Each row was made from one small tree. Brackets hold a mark, then the marks that hang from it, in the order of their numbers. Every link used is in the known rows. Write each row's tree.
Known rows:
[j539 [j687 j489 j996]]: [ 21  -4   3 -13  -1  12  -2   8   3   5  14   9 -29   3  -3   3  10 -10
  -2   6  16  21  15  25  25 -14  39   5   6  22  23 -24   9   0  -1  22
   8  28   2  12 -22  12   5  27 -17  -4   2  -5   7  -9  -7]
[j324 [j428 j539]]: [ -9 -12  -4   0  -7  11   0  18  -5  17  -2  -1   2   8  -6 -16   9  -1
 -14   1  13  11  -6  12   4  -1  11  -3   0   5  17 -19  -6 -13  -5   5
  10   1  28  15   0  -4   3  18   3   6  -8  10 -10 -13   6]
[j760 [j324 [j428 j53 j539]] j499]: [ -3 -12   9  -4   8   3  38  36 -12   3   5  -8  -3  18   9 -19   7   3
 -14   4  29  37  17  28   1 -18  24  -9  -8  15  21 -26 -15 -23   4  -9
  20   5  40  32 -12  -2   1   3   2   8  -8  14 -16 -13  -5]
[j521 [j428 j53 j324 j539]]: [-17  -9   6 -10 -23  18  26  33  15   4  -8  -6   8   0  -3 -24   8   2
 -31  -2  19  31   5  -4   1 -12  21 -10   1  26  -3 -30  -2  -5  -8  -9
  10   4  34   5  -7  -9   2  11  32   1   5   3 -10 -16   3]
[j53 [j428 j324 j539]]: [-16 -22   0   7  -9  13  15  23   1   3   2   6  13   4   7 -11  12  -4
 -22  -3   7  16  -5  -3   3  -9   9  -3   8   6   8 -24   2  -1  -5  12
  18  -5  31  13  -2  -2  -4   1   7   3  14  10   7  -1   9]
[j760 [j324 [j428 j53]] j499]: [  0 -14   4   0  12  -4  45  30 -10  -8  10  -4 -11   8  14 -13   4   4
  -6   9  24  31  22  20   4 -23  20 -10 -11  15  12 -17 -10 -22   8  -9
   7  -3  26  26 -17   2  -1   4   0   6 -12  11 -12  -8  -5]
[j250 [j489 [j687 j504 j996]]]: [ 13 -21  12 -15   5  13  15  -7   1  13   6  24 -26   6  -7   4  -2  -7
  19  18  -4  14  24  11   5 -25  43  -6 -24   3  12 -51  -7 -16  20   9
 -15   9  13  11  -5   3  -3  33  -6   6   0  -7   4 -16 -15]
[j521 [j428 j53 [j324 j760] j539]]: [-11 -15  10 -12  -9  12  42  39   7  -4  -5  -1   9   1   3 -23   7   3
 -27   4  18  35  15   5   7 -19  26  -5  -5  28  -3 -24  -3  -9   1 -10
  12  10  38  14 -16 -10   0  11  26   2   3   2 -13 -12  -1]
[j539 j687]: [  5  -3  13  -7 -11   1   2   2  -1  -1   2  -7 -12  -2   8  -1  12  -6
  -4   2  14   9  -4   9  15  -3  16   3   3   9   9 -11   8  -1  -5  22
   3   6   6   2 -12  13  12  13  -8  -7  -4  11   0 -10  11]
[j250 [j489 [j687 j539 j996]]]: [  9 -12  19  -6  12   8  11   1   3  14   9   9 -24 -10   0   4   5  -9
  13   6  -7  13  15   4   9 -33  41  -4 -10   9   0 -37   5 -17  26  13
 -12   8  18  11 -19  -3   0  36 -18   5  14   3   7 -31  -6]
[j428 j53 [j324 [j760 j499]] j539]: [ -5 -23  13  -4   4  -4  53  29  -5 -15   9   4   5  11  16 -11   4   8
 -12   4  23  30  19  15   5 -21  30  -2  -7  21  -1 -14  -1  -9  11  -3
  16   3  34  30 -21  -4   1   2   4   5   3  13 -11  -7  -4]
[j539 j428]: [-16  -8  10   2 -10   0   8  14   4  -1  -8  -5   4  -5  12 -16  11   0
 -18  -3   6   4 -14  -5   3 -15  15  -7   3   4  -8 -10   7  -3  -3   8
   8 -12  16   1 -11  -8   6  18   4  -4  -1   9   6 -14  13]
[j499 [j760 [j324 j428]]]: [ -1 -16   5   6  21 -12  33  23 -16 -11   9   2 -10   6  13 -12   4   2
  -2  16   8  25  10  22  11 -25  12  -4 -10   5  15 -15 -15 -13   8   2
   5   4  23  28 -13   4  -9  11 -16   8 -12  16 -14  -3   0]
[j499 [j760 [j324 [j428 j53 j539]]]]: [ -5 -11  12  -4   9  -1  40  38 -14  -1   4 -10  -1  17   7 -24   5   2
 -15   8  24  41  15  26   3 -21  22 -12  -8  16  20 -29 -18 -22   1  -8
  20   7  41  32  -8  -1  -3   3   0   9 -10  15 -14 -10  -5]
[j324 j428 j760]: [  2 -22  -3   4   9   0  22  15 -11  -3   5  10  -4  -1   7  -7   3   1
  -2   9   7  11   8  14  12 -15  12   1  -7   7   7  -5  -4 -15   7   3
  -3  -3  18  17 -12  -1  -2  19  -7   7 -14   8 -11  -4   0]
[j489 [j687 j504]]: [  4 -11  20  -9  -2  -4  18  -6   5  -2  -1   9 -13  -5   3  -4   3  -9
   8  18   1   4  11   9   5 -18  28  -5 -14   1  11 -33   1  -9  13  10
 -12  -8   9   6  -2   9   4  23  -3  -2 -13   4   1 -13  -2]
[j687 j504 j996]: [  6  -8   4 -11  -7   4   8  -5   1  -4   8  15 -26   0  -2  -3  -1  -6
   1  14   9  13  10  13  12 -18  30   0 -11   1  15 -31   2  -1  -3  12
  -6   9   0   6 -11   9   3  32  -5   0 -16  -1   4  -2  -4]
[j428 j53 j324 j539]: [-13 -17   2  -3 -22  10  25  23  11  -2   1  -1  10   0  -1 -18   7   3
 -22  -1  21  22   1  -1  -1 -11  20 -10   2  20  -4 -21   5  -5  -5  -3
   5  -6  26  10  -4  -5   3   7  18   3   1   9  -5 -13  -1]
[j489 j250 [j687 j504 j539 j996]]: [ 19 -11  29 -15   7   9  12  -5  -3   9   8  14 -25  -4  -7   5   3 -15
  15  14   3  18  21  14   9 -27  50  -3 -18   7  16 -50   5 -13  24   8
 -16   9   4  14 -16   3  -4  39 -16  -9   8  -9   6 -22 -12]
[j539 j428 [j687 j996]]: [  5   0  17 -13 -12  10   4  10   1   3   5  -1 -11  -2   5 -12   8 -12
 -10   0  17  15  -4   8  16 -17  30  -2   4   7  12 -28   6   3  -7  17
  14  15  13   3 -22   0  11  28  -4  -7   3   1  11 -12   5]
[j521 j428]: [-13  -1   5  -6  -7   6   7  14   6   4  -8  -6 -10  -4   7 -10  11   0
 -21   0   7  12  -2  -2   9 -10  14  -1   1  14  -1 -15   0  -4  -5   6
   3   5  16  -1 -11   1   4  19  11   0  -4   4  -7 -13  15]
[j760 j324]: [ -5 -12   4   1   6 -11  16  14  -2  -9   5  -1 -11  -2  15  -5  11   0
  -8   9   7  15  -2  14   8 -22  12  -3  -3   8   5  -8   5  -4   3  11
   0  -2  12  15 -10   7   0  13  -9   1 -11  16  -7  -6   5]
[j539 j428 [j687 j504]]: [  4  -1  28 -18 -16   4  11   2  -1  -3  -9  -9  -6   0   5 -11   7 -12
  -3  10  12  12  -2   8  12  -9  29  -2  -6  -3  12 -31   3  -4  -7  12
   8   3   9  -2 -13   3  10  24   0 -18  -2   3  12 -14   7]
[j428 j53 [j539 [j687 j996]]]: [  6   4  14 -22 -20  16   9  16   2  10   9  -8 -15  11  -4 -14   8  -9
 -15  -2  33  32   8  19  11  -7  35  -3   6  21  24 -38   3  -6 -12  14
  19  24  21   9 -13   9  18  15   5  -1  -1   2   4 -15  -4]
[j521 [j428 j53 j539]]: [-16   5  12 -15 -21  15  14  29  10  12 -13 -19  -1   6   1 -23  14   0
 -33  -6  22  30   3   3   1  -6  24  -9   3  25   5 -28  -3 -12 -12  -4
  17   8  33   3  -7  -3  10  10  28   1  -1   3  -7 -21   9]
[j996 [j687 j489 j504 j539]]: [ 22  -8  23 -16   6   6   7  -3  12  -5   4   5 -26 -14  -4   0   6 -11
   2  15   4  18  19  15  13 -31  54   3  -8   9  20 -29  17 -18   9   5
  -2  -2  -6  13 -21   9  -7  39 -18 -23  -2  -6  20 -26 -10]
[j250 [j489 [j687 j504 j539]]]: [  9 -13  31  -9   7   4  19  -8   3  10  -4   2 -20  -8   0   6   4 -10
  19  16 -11   9  16   4   5 -25  41  -3 -20   0  -1 -39   3 -24  25   7
 -19  -2  14   6 -11   0  -2  30 -13  -7   7   6   7 -33  -3]
[j250 [j489 [j687 j539]]]: [  2 -14  23   0   9   2  13   1   4  14  -1  -3 -13 -12   8   5  10  -6
  10   4  -9   7   8  -1   4 -25  32  -5  -9   7  -8 -24   7 -22  26  11
 -14  -6  21   8 -13  -4   1  25 -14  -1  14  10   3 -34   3]
[j428 j53 j324]: [-10 -20  -2   4 -18   3  32  17  13 -13   5   5   3 -11   5 -12   3   3
 -14   1  16  19   5  -9   1 -17  16 -11  -1  21 -13 -13  10  -4  -1  -4
 -10 -16  13   3  -8  -1   1   8  15   3  -2   7  -3 -10  -1]
[j250 [j489 [j687 j504 [j539 j428]]]]: [  2 -12  40 -10   4   7  22   0   4  11 -13  -4  -7  -9   3  -6   5 -12
  12  12 -12   8   9  -2   2 -29  45 -10 -20  -4  -6 -44   3 -24  25   1
  -9  -8  23   3 -15 -16  -2  35  -7 -12  15   4  16 -38   0]

Write each row's tree:
[  4  -2  31 -11 -10   9  26  17  15  -4 -10 -15 -10 -13   0 -15   7  -9
 -14   5  11  26  18   5   7 -26  51 -13  -7  17  -2 -30  12 -23   5 -10
   4  -6  10   3 -24 -10   3  26   3 -22   4  -2  20 -32  -4] -> [j687 j489 j504 [j539 [j428 j53]]]
[-10 -10  -2  -4 -16  16  14  25  -1  15  -3  -8   4   7  -7 -23   7   1
 -20  -4  24  24   4   9  -2  -2  17 -11   1  17  12 -25  -7 -22  -8  -7
  11  -3  30  12   1  -5   7  10  16   6  -8   7  -9 -17   0] -> [j324 [j428 j53 j539]]
[ 27 -15  20 -18   9  14   1   0   3   6   3  11 -24  -3  -7   6  10  -7
   4  11   7  25  20  15   8 -24  59   2 -13  15  17 -36  14 -22  16  -1
  -6   1  -6  20 -16   6 -16  36 -19 -24  15 -16  17 -28 -14] -> [j996 [j687 [j489 j250] j504 j539]]
[  4  -7   7 -10 -12  15  -3  15 -10  19   0  -7  -2  11  -6 -12  11  -9
  -8   3  20  16  -3  20  12   4  16   3   4   7  27 -26  -6 -11  -8  13
  14  15  27  13  -3   3   8  17  -3  -3  -4  10  -7 -14   6] -> [j324 [j428 [j539 j687]]]
[ -5  -1  21  -3  -5   3   8  11   6   0   3  -5 -11 -16   7 -14   7 -10
 -13  -3   5  11  -6  -1  11 -31  31  -6   3   3  -1 -21  12  -3   1   9
   6   2  12   4 -30 -11   7  38  -9  -9   4   6  15 -24   9] -> [j687 [j539 j428] j996]
[ -3 -13   8  -1  18  -5  25  29 -18   1   5  -3  -3  18   9 -18   8   1
  -9  12  13  29   4  30   9 -20  17  -2  -6   5  24 -23 -19 -14   5   3
  19  14  37  35  -7  -1  -7  11 -14   8  -9  19 -16  -6   2] -> [j499 [j760 [j324 [j428 j539]]]]
[  0 -17  -1  -1   1   3  36  24  -7  -4   4   3  -3  -2   6 -14   2   4
  -9   4  18  23  17  10   6 -15  18  -8  -8  18   2 -12  -3 -26   5  -8
  -2  -9  20  15 -12  -1   3  11   8   8 -14   3 -11  -8  -7] -> [j324 [j428 j53] j760]
[ -8 -25  19   0   4  -7  63  31  -2 -25   4   4  11  -1  22 -16   2   7
 -13   3  19  26  16   0   2 -32  30 -10  -9  17 -16 -10   2  -9  13  -9
  11 -11  28  20 -29 -15   0   8   9  -1   7   7  -1  -8  -2] -> [j539 [j428 j53 [j324 [j760 j499]]]]
[-17 -12   4  -7 -14  13  13  25  11   5  -8   1   6   2  -1 -18  10  -1
 -26   3   9  19  -4   0   7 -11  16  -1   2  15   2 -24  -3   4  -5   1
   9  10  32   9  -7  -9  -4  19  18   0   6   7 -12 -13  10] -> [j521 [j428 j324 j539]]
[  6 -21  16 -10   3   6  16  -6   2  11  -5  12 -16   5   0   6   3  -3
  17  16  -6   8  16   5   0 -16  33  -6 -22   2   3 -41  -3 -20  20   6
 -17  -5  18   8   1   3  -3  23  -3   2   1   2   2 -20  -7] -> [j250 [j489 [j687 j504]]]
[  6 -10  30  -8   8  11   9  12   0  15   2   6  -7  -9   1  -8  10 -15
  -2   0   4  15   3   2   4 -30  44 -11  -7  12   1 -40   8 -12  23   5
  -2   0  18  13 -20 -15  -1  37 -10  -9  23  -7  12 -29  -3] -> [j489 j250 [j687 [j539 j428] j996]]
[  4 -12  19 -18  -6  10  26  27  -2   0  -2   0   3   5   4 -11  11  -7
 -15  10  15  28   6  16  22 -11  26   8   0  19  13 -24  -4   2   1  11
  16  29  32  15 -20  -1   1  18   7  -7   9   5 -13  -9   4] -> [j521 [j428 [j324 j760] [j539 j687]]]
[  4  -3  14 -13  -8  22  -3  16  -9  15  10  -1 -11  14   4  -7  15 -15
 -15  -4  19  27   1  16  15  -5  26   5  12   7  35 -41   0  -1 -13  29
  32  26  25  12 -12  12  10  11  -6   0  12   1  15  -1   6] -> [j53 [j428 [j539 [j687 j996]]]]
[ 18  -1  15 -20 -12   7   5  -7  -3  -2  10   7 -29   4  -4   0   1 -13
   7  15  16  18  13  20  20 -12  35   5  -7   3  26 -37   3   2  -5  22
  -2  22  -2   3 -16  18   9  30 -11  -8 -12  -1   7  -4  -5] -> [j539 [j687 j504 j996]]
[ -2 -14   7  -1  17  -2  23  27 -17   5   5  -1  -6  19  10 -12   9   1
  -7   9  16  24   7  31   6 -17  17  -1  -7   4  26 -19 -15 -16   7   2
  20  12  38  35 -11  -1  -2  11 -11   6  -7  19 -16  -8   2] -> [j760 [j324 [j428 j539]] j499]
[ -1 -26   9   1   8 -10  59  23  -3 -26  13   9  -1  -1  21  -3   1   9
  -5   6  19  27  22   8   8 -27  26  -4 -10  20 -11  -5   3  -8  15  -4
   1  -6  20  21 -26   0   0   3   2   5  -1  11  -9  -2  -5] -> [j428 j53 [j324 [j760 j499]]]
[ -4  -1  23  -2  -7   7  22  25  15  -1  -7 -18  -4 -16   7 -17  14  -6
 -22  -7  14  23   9   0   5 -25  43 -13   5  24 -10 -17  16 -20   4  -6
   9  -8  15   5 -26 -14   6  21   3 -15  11   2  17 -35   3] -> [j687 j489 [j539 [j428 j53]]]
[ -3 -30   9  11  20  -5  50  23 -12 -22  15  14   2   5  28   4   7   3
  -6   4   7  21  17   4  12 -26  16   4  -4   6   1  -9   1  -4  14  10
  14  -4  24  24 -25   3  -9  -2 -10   4  12  10   3  10   5] -> [j53 [j428 [j324 [j760 j499]]]]
[ -2 -13   7   1  12  -8  47  31 -11 -13   8  -6  -8   6  12 -18   2   5
  -8  11  19  37  20  18   4 -25  18 -13  -9  16  11 -21 -13 -22   5  -8
   5  -2  26  24 -12   4  -3   4  -4   9 -13  12 -11  -6  -5] -> [j499 [j760 [j324 [j428 j53]]]]
[ -9  -1  40  -5  -7   1  32  17  13   1  -8 -18   5 -23  11 -22   8 -12
 -13  -2   9  14   5  -8   0 -30  36 -19  -3  14  -9 -28  11 -19  14  -3
   2 -21  23   2 -21 -13  13  21   8  -9   7   7  14 -39   3] -> [j489 [j687 [j539 [j428 j53]]]]
[ 12 -14  21 -10   9  16   0  16   5  12  -2   3  -6  -7   2  -6  18  -5
 -12  -5   7  22   3   2   4 -27  55  -5  -1  19   3 -27  18 -21  15  -3
  10  -7   8  18 -20 -12 -13  34 -13 -23  29 -15  21 -34  -4] -> [j996 [j687 [j489 j250] [j539 j428]]]
[ 15 -17  14 -15   4  12  11  -4  -6  11   7  26 -21   8  -7   4   3  -9
  14  16   7  18  20  15   5 -18  42  -5 -20   9  19 -50  -2  -9  19   6
 -14   8   6  16  -3   6  -5  31  -6   1   2 -13   2  -9 -16] -> [j489 j250 [j687 j504 j996]]
[ 14 -18 -12  -5   6  18  -5  14  -1  13  11  21 -25  12  -5   6  12   2
  -6   0  13  24  14  17  10 -13  39   0  -1  26  11 -25   7  -8   9   8
  -1  18   2  21 -11   2  -9  25 -11   2  12 -14   1  -8 -12] -> [j687 [j489 j250] j996]
[ -4 -16   3  -5  -3  10  29  31  -7   8   1  -2   3   9   0 -20   5   3
 -15   1  23  28  13  19   5  -9  22  -6  -6  18  12 -21  -7 -25   2  -7
  12   1  34  21  -8  -4   5  10  11   8 -11   7 -12 -12  -6] -> [j324 [j428 j53 j539] j760]
[  1 -19   7  -1  18   0  28  23 -20   3   6   4  -3  19  13  -9   7   4
  -4   5  17  20  11  29  10 -12  22   6  -8   5  19 -13 -14 -18  11   4
  20  11  36  35 -18  -3   0  13 -11   9  -7  14 -16  -6   2] -> [j324 [j428 j539] [j760 j499]]
[  2 -17   2   4  20  -7  31  21 -15  -7  12   4 -12   9  15  -6   6   3
   0  11  13  20  12  24   9 -22  13  -2 -10   4  16 -10 -10 -15  11   2
   6   2  24  28 -17   3  -5  12 -15   5 -12  15 -14  -4   1] -> [j760 [j324 j428] j499]
[ 28  -6  11 -21  -4  13   4   0   3   1  11  12 -36   6  -9   4   4 -15
   7  17  14  24  25  30  25 -14  48   6  -5  13  32 -38   5  -3  -1  18
   3  30  -5  10 -19  16   2  32 -16 -11  -6  -9  11  -8 -12] -> [j539 [j687 j489 j504 j996]]
[ -4  -1  33  -8  -9  -2  14   3   6  -5 -10 -12  -6 -16   7 -13   6 -10
  -7   8   1   7  -4   0   8 -24  32  -6  -6  -7  -3 -23   9  -9   2   4
  -1  -8   9  -1 -21  -9   5  33  -4 -21   0  10  14 -24  11] -> [j687 j504 [j539 j428]]
[  6 -19   4  -6   9  11   9   2   2  15   9  21 -20   3   0   3   4  -3
  10   7  -2  12  14   6   3 -25  33  -4 -13  11   3 -38  -1 -14  20  13
 -10   6  19  13  -7  -1  -1  29  -7  14   7  -2   2 -18  -9] -> [j250 [j489 [j687 j996]]]
